What can hang from each mark:
tolut: razi zede
razi: tolut
sebe: sebib
zede: sebe sigenif toma
sigenif: dabi sebib tolut
dabi: tolut
toma: zede

Each row was made from one small tree. The marks that hang from a mark follow it in brackets, in alphabetical order. Every link used is in the known rows. Write each row's tree.
Known rows:
toma(zede(sebe(sebib))): .05, -.65, .22, -.06, .24, .00, .20, .17, .11, .17, -.34, -.13, -.11, -.28, -.24, -.04, -.08, -.06, .16, .02, .00, -.06, -.20, -.15, .01, -.07, .22, .06, .17, .25, .05, -.17, -.15, -.19
toma(zede(sigenif)): .01, -.44, .38, .00, .19, .05, .24, .14, .10, .13, -.23, -.07, .11, -.24, -.19, -.10, -.09, -.17, .19, -.15, .07, -.03, -.32, -.11, .01, -.04, .19, .11, .15, .13, -.03, -.13, -.29, -.02
tolut(zede): .06, -.61, .31, .14, .13, .00, .19, -.02, -.01, .18, -.28, -.10, .04, -.36, -.09, .06, -.14, -.30, .01, -.05, .00, .17, -.39, -.07, -.03, -.22, -.06, -.02, -.07, .13, -.07, -.10, -.31, -.01
toma(zede(sebe sigenif(dabi sebib))): -.08, -.36, .17, -.23, .22, .00, .18, .15, -.06, .14, -.08, -.02, .04, .07, -.42, -.10, -.01, -.05, .18, -.07, .08, -.21, -.02, -.14, .09, -.19, .23, -.04, .39, .06, .17, -.17, -.13, -.09
sigenif(dabi sebib tolut(razi zede(toma))): -.05, -.48, -.16, -.14, .11, -.19, .24, -.17, -.21, .01, .11, -.09, -.15, -.18, -.31, -.10, .17, -.25, -.08, .04, .09, -.02, -.24, -.03, .22, -.62, -.18, -.13, .38, .09, .21, -.01, -.09, .02
razi(tolut(zede)): .11, -.58, .27, .16, .20, .06, .07, -.14, -.11, .02, -.15, -.14, .06, -.22, -.15, -.02, .06, -.22, .03, -.14, .10, .21, -.43, -.12, -.05, -.14, -.01, .16, -.14, .06, -.16, -.06, -.16, -.05
razi(tolut(zede(sigenif(dabi sebib)))): .02, -.48, .19, .01, .19, .03, .08, -.18, -.18, -.03, .02, -.13, .10, .06, -.32, -.15, .15, -.20, .04, -.16, .15, .03, -.26, -.09, .00, -.30, -.02, .10, .07, -.06, .00, -.05, -.13, -.02
zede(sebe(sebib) toma): .15, -.53, .18, -.17, .10, -.06, .15, .10, .02, -.06, -.44, -.02, .02, -.28, -.15, -.05, -.02, .17, .28, .16, -.02, -.01, -.04, -.34, -.04, -.41, .12, -.03, .26, .28, .10, -.32, .07, -.33
sigenif(dabi sebib tolut(razi zede(sebe toma))): -.07, -.48, -.20, -.27, .11, -.17, .17, -.10, -.23, .00, .14, -.08, -.10, -.08, -.34, -.06, .17, -.11, -.04, .14, .08, -.05, -.09, -.11, .22, -.67, -.16, -.20, .39, .10, .24, -.06, .02, -.04
dabi(tolut(razi zede(sebe sigenif))): -.06, -.66, .09, .03, -.01, -.10, .15, .04, -.12, .02, -.12, .03, .14, -.19, -.08, .08, -.04, -.03, .01, .19, .11, .28, -.36, -.14, .09, -.42, -.08, -.15, .00, .05, -.10, -.23, -.13, .02
razi(tolut(zede(sebe(sebib) sigenif))): .05, -.65, .21, -.09, .16, .06, .02, -.07, -.06, -.07, -.05, -.17, .20, -.03, -.23, -.11, .14, -.08, .10, -.02, .11, .06, -.18, -.21, -.04, -.27, .03, .10, -.07, .09, -.07, -.15, -.01, -.14
toma(zede): .05, -.50, .34, .11, .24, .02, .24, .13, .08, .19, -.35, -.07, -.05, -.40, -.17, -.01, -.15, -.20, .13, -.15, .02, .04, -.41, -.07, .00, .02, .17, .13, .12, .16, -.06, -.09, -.32, -.05
sebe(sebib): .14, -.63, .22, .16, .20, -.10, .28, -.09, .07, .02, -.45, -.23, -.22, -.40, -.23, .00, .02, -.08, .08, -.08, -.01, .03, -.32, -.04, -.12, -.28, .03, .06, .08, .15, -.02, -.17, -.14, -.26
toma(zede(sebe sigenif(tolut))): .00, -.41, .18, -.26, .18, .09, .17, .18, .05, .08, -.12, -.06, .15, -.17, -.29, -.04, -.02, .00, .18, -.04, .11, -.09, -.15, -.18, .10, -.17, .18, .08, .21, .14, -.02, -.17, -.12, -.12
toma(zede(sebe(sebib) sigenif)): -.02, -.57, .25, -.18, .21, .03, .20, .20, .13, .09, -.21, -.12, .08, -.15, -.28, -.10, -.03, -.04, .21, -.01, .06, -.13, -.10, -.17, .02, -.10, .24, .06, .20, .22, .07, -.21, -.13, -.18
zede(sebe sigenif(sebib) toma): -.01, -.26, .18, -.35, .10, -.07, .14, .13, .00, -.15, -.20, .05, .27, .01, -.27, -.18, .04, .19, .34, .05, .06, -.10, .13, -.37, .04, -.50, .16, -.08, .36, .11, .14, -.30, .05, -.20
toma(zede(sebe(sebib) sigenif(tolut))): .01, -.57, .11, -.28, .20, .02, .18, .12, .09, .05, -.16, -.14, .08, -.16, -.30, -.10, .07, .01, .17, -.04, .10, -.14, -.11, -.15, .07, -.20, .18, .09, .25, .22, .05, -.18, -.09, -.18

Write each row's tree:
-.10, -.39, .10, -.19, .21, -.04, .17, .10, -.15, .13, -.12, .04, .01, .09, -.40, -.08, -.03, .04, .13, -.04, .13, -.13, -.12, -.12, .09, -.23, .24, -.05, .43, .02, .12, -.19, -.13, -.11 => toma(zede(sebe sigenif(dabi(tolut) sebib)))
-.02, -.66, .25, .08, .00, -.09, .20, .10, .07, .06, -.11, -.06, .13, -.43, .08, -.05, -.06, -.35, .07, .20, -.05, .23, -.38, -.19, .09, -.32, -.15, -.09, -.03, .29, .04, -.11, -.21, .10 => tolut(razi zede(toma))
-.02, -.42, -.08, .16, .17, -.25, .29, -.18, -.29, .03, -.16, -.02, -.34, -.10, -.39, .06, .07, -.04, -.05, -.05, .10, .10, -.37, .05, .07, -.51, -.02, -.13, .38, -.15, .07, -.12, -.12, -.07 => sigenif(dabi(tolut(razi)) sebib)
-.04, -.26, .02, -.22, .13, -.08, .17, -.06, -.29, -.05, -.12, .06, .00, .17, -.48, .01, .06, .26, .15, -.02, .16, -.12, .02, -.16, .02, -.57, .10, -.14, .42, -.16, .09, -.30, .03, -.22 => zede(sebe sigenif(dabi(tolut) sebib))
-.04, -.31, -.03, -.43, .06, -.13, .16, .11, .03, -.27, .00, -.02, .25, -.05, -.26, -.19, .21, .19, .24, .12, .09, -.04, .08, -.32, .16, -.61, .02, -.09, .34, .15, .13, -.22, .12, -.13 => zede(sebe sigenif(sebib tolut(razi)) toma)
.02, -.25, .11, -.13, .06, -.13, .20, -.11, -.28, -.11, -.21, .12, .06, .03, -.31, -.15, .01, .11, .21, -.06, .16, -.09, -.15, -.20, .04, -.57, .10, -.04, .53, -.06, .14, -.26, -.07, -.11 => zede(sigenif(dabi(tolut) sebib) toma)
-.03, -.56, .06, -.27, .16, .00, .23, .12, -.01, .04, .02, -.12, -.02, -.08, -.36, -.09, .12, -.03, .12, .07, .11, -.20, -.08, -.12, .15, -.28, .10, -.02, .30, .17, .16, -.17, -.03, -.15 => toma(zede(sebe(sebib) sigenif(dabi tolut(razi))))
-.05, -.46, .22, -.31, .06, -.03, .08, .09, .00, .02, -.11, .00, .33, -.04, -.13, -.15, -.05, -.09, .21, .09, .05, -.01, .01, -.30, .04, -.43, .05, -.10, .20, .18, .15, -.21, -.10, -.05 => tolut(zede(sebe sigenif(sebib) toma))
-.02, -.57, .15, -.16, .15, .00, .18, .10, -.09, .11, -.21, -.02, -.02, .00, -.35, -.06, -.04, .04, .15, .05, .14, -.16, -.13, -.13, .06, -.21, .22, .01, .36, .11, .10, -.25, -.09, -.19 => toma(zede(sebe(sebib) sigenif(dabi(tolut))))
.06, -.26, .09, -.25, .12, -.10, .20, -.08, -.01, -.21, -.15, -.03, .18, -.17, -.26, -.23, .14, .05, .23, -.16, .12, -.08, -.11, -.22, .06, -.51, .06, .04, .38, .09, .07, -.17, -.07, -.11 => zede(sigenif(sebib tolut) toma)
-.06, -.45, .27, -.04, .27, -.04, .24, .09, .11, .10, -.19, -.11, .05, -.18, -.26, -.15, -.04, -.20, .15, -.21, .06, -.06, -.27, -.06, .04, -.06, .22, .10, .26, .09, .04, -.08, -.28, .01 => toma(zede(sigenif(sebib)))
-.07, -.37, .22, -.08, .25, -.03, .27, .05, -.04, .15, -.12, -.06, -.04, -.05, -.37, -.15, -.02, -.19, .14, -.19, .09, -.17, -.20, -.04, .06, -.15, .20, .04, .37, .02, .14, -.10, -.26, -.02 => toma(zede(sigenif(dabi sebib)))
.12, -.66, .20, -.05, .14, .05, -.01, -.04, -.10, -.07, -.18, -.10, .14, -.13, -.14, -.12, .09, -.08, .14, .06, .08, .11, -.23, -.30, -.01, -.27, .04, .12, -.01, .23, -.01, -.15, .01, -.16 => razi(tolut(zede(sebe(sebib) toma)))
.06, -.52, .25, -.06, .15, .12, .01, -.03, -.11, -.04, -.03, -.10, .28, -.03, -.21, -.07, .11, -.07, .13, -.04, .13, .11, -.19, -.23, -.02, -.22, .01, .10, -.10, .04, -.13, -.15, -.06, -.09 => razi(tolut(zede(sebe sigenif)))
.04, -.65, .02, .03, .01, -.12, .17, -.07, -.29, .08, -.18, .06, -.13, -.13, -.21, .07, -.03, -.01, .01, .24, .08, .08, -.28, -.13, .09, -.54, -.08, -.16, .26, .09, .13, -.26, -.03, -.12 => sigenif(dabi(tolut(razi zede(sebe(sebib) toma))))
-.04, -.43, .14, -.12, .26, -.03, .23, .04, .08, .05, -.12, -.14, .04, -.20, -.32, -.16, .05, -.16, .12, -.23, .12, -.09, -.28, -.04, .08, -.15, .19, .14, .30, .11, .01, -.05, -.25, -.03 => toma(zede(sigenif(sebib tolut)))
.09, -.21, .16, -.08, .11, .06, .26, -.12, -.20, -.05, -.11, -.04, .02, -.09, -.39, .00, .09, .04, .11, -.16, .16, -.13, -.17, -.06, .03, -.48, -.07, .00, .24, -.10, -.03, -.20, -.09, -.17 => zede(sigenif(dabi tolut))
-.04, -.23, -.08, -.47, .03, -.10, .18, .05, -.18, -.21, .09, .04, .15, .09, -.37, -.16, .20, .20, .23, .14, .12, -.17, .14, -.30, .19, -.71, -.01, -.16, .45, .06, .24, -.25, .16, -.16 => zede(sebe sigenif(dabi sebib tolut(razi)) toma)
-.10, -.62, .20, -.09, .00, -.02, .16, .17, .08, .03, .05, -.11, .26, -.17, -.08, -.01, .02, -.21, .06, .22, .00, .17, -.16, -.18, .11, -.38, -.11, -.19, -.13, .14, .02, -.17, -.12, .05 => tolut(razi zede(sebe sigenif))
.04, -.60, .07, -.03, .03, -.08, .20, -.03, .00, -.03, -.06, -.11, .07, -.44, -.03, -.02, .06, -.22, .02, .08, .04, .19, -.40, -.14, .14, -.43, -.20, -.02, .03, .23, -.04, -.07, -.16, .04 => sigenif(tolut(razi zede(toma)))
.01, -.48, .32, -.01, .07, .07, .18, -.05, -.13, .16, -.10, -.05, .14, -.09, -.19, .00, -.08, -.25, .05, -.05, .08, -.03, -.22, -.08, .00, -.34, -.08, -.07, .07, .00, .03, -.15, -.24, -.02 => tolut(zede(sigenif(dabi)))
.11, -.44, .29, -.01, .09, .12, .04, -.10, -.22, -.07, -.03, -.03, .25, -.01, -.19, -.16, .08, -.14, .15, -.07, .15, .05, -.25, -.24, .01, -.30, -.01, .14, .06, .07, .01, -.14, -.09, -.04 => razi(tolut(zede(sigenif(dabi) toma)))
.08, -.60, .23, -.16, .11, .07, .00, -.04, -.07, -.14, -.08, -.10, .28, -.02, -.17, -.19, .14, -.06, .19, .06, .12, .06, -.14, -.32, .01, -.32, .06, .11, .02, .17, .00, -.19, .02, -.14 => razi(tolut(zede(sebe(sebib) sigenif toma)))
-.07, -.52, .23, -.04, .16, -.05, .19, -.06, .03, .10, -.13, -.14, .17, -.16, -.19, -.08, -.03, -.28, .04, -.11, .06, .05, -.21, -.07, .00, -.33, .00, -.05, .08, .05, .02, -.09, -.27, .02 => tolut(zede(sigenif(sebib)))
-.15, -.58, .13, -.25, -.01, -.13, .13, .17, .10, -.03, .07, -.05, .32, -.08, -.07, -.17, .06, -.19, .14, .26, .01, .11, -.05, -.28, .16, -.47, -.05, -.19, .11, .23, .17, -.17, -.06, .06 => tolut(razi zede(sebe sigenif(sebib) toma))
.12, -.34, .02, -.44, .03, .01, .14, -.01, -.17, -.18, -.13, .02, .12, .03, -.35, -.13, .15, .28, .27, .14, .13, -.28, .14, -.34, .07, -.66, .03, -.07, .44, .15, .21, -.34, .18, -.37 => zede(sebe(sebib) sigenif(dabi tolut) toma)
-.06, -.62, .10, -.13, .12, -.04, .22, .13, -.06, .09, -.10, -.02, -.02, -.03, -.33, -.07, .01, .00, .12, .14, .11, -.10, -.16, -.14, .12, -.26, .15, -.03, .30, .15, .14, -.23, -.08, -.13 => toma(zede(sebe(sebib) sigenif(dabi(tolut(razi)))))
.04, -.60, -.09, -.20, .02, -.06, .20, -.07, -.18, .01, .03, -.07, -.07, -.17, -.23, .00, .12, -.09, .00, .25, .06, -.04, -.14, -.14, .18, -.61, -.20, -.16, .23, .18, .20, -.15, .05, -.13 => sigenif(dabi tolut(razi zede(sebe(sebib) toma)))
-.02, -.82, .13, -.11, -.02, -.11, .14, .15, .12, .02, -.12, -.12, .11, -.31, .02, -.07, .00, -.20, .09, .36, -.07, .16, -.18, -.27, .13, -.41, -.07, -.15, .02, .37, .16, -.18, -.05, -.05 => tolut(razi zede(sebe(sebib) toma))
.07, -.47, .28, .06, .13, .12, .06, -.15, -.21, -.02, -.01, -.09, .15, -.01, -.26, -.09, .11, -.18, .07, -.12, .16, .07, -.31, -.12, -.01, -.25, -.04, .13, -.03, -.03, -.08, -.10, -.13, -.03 => razi(tolut(zede(sigenif(dabi))))
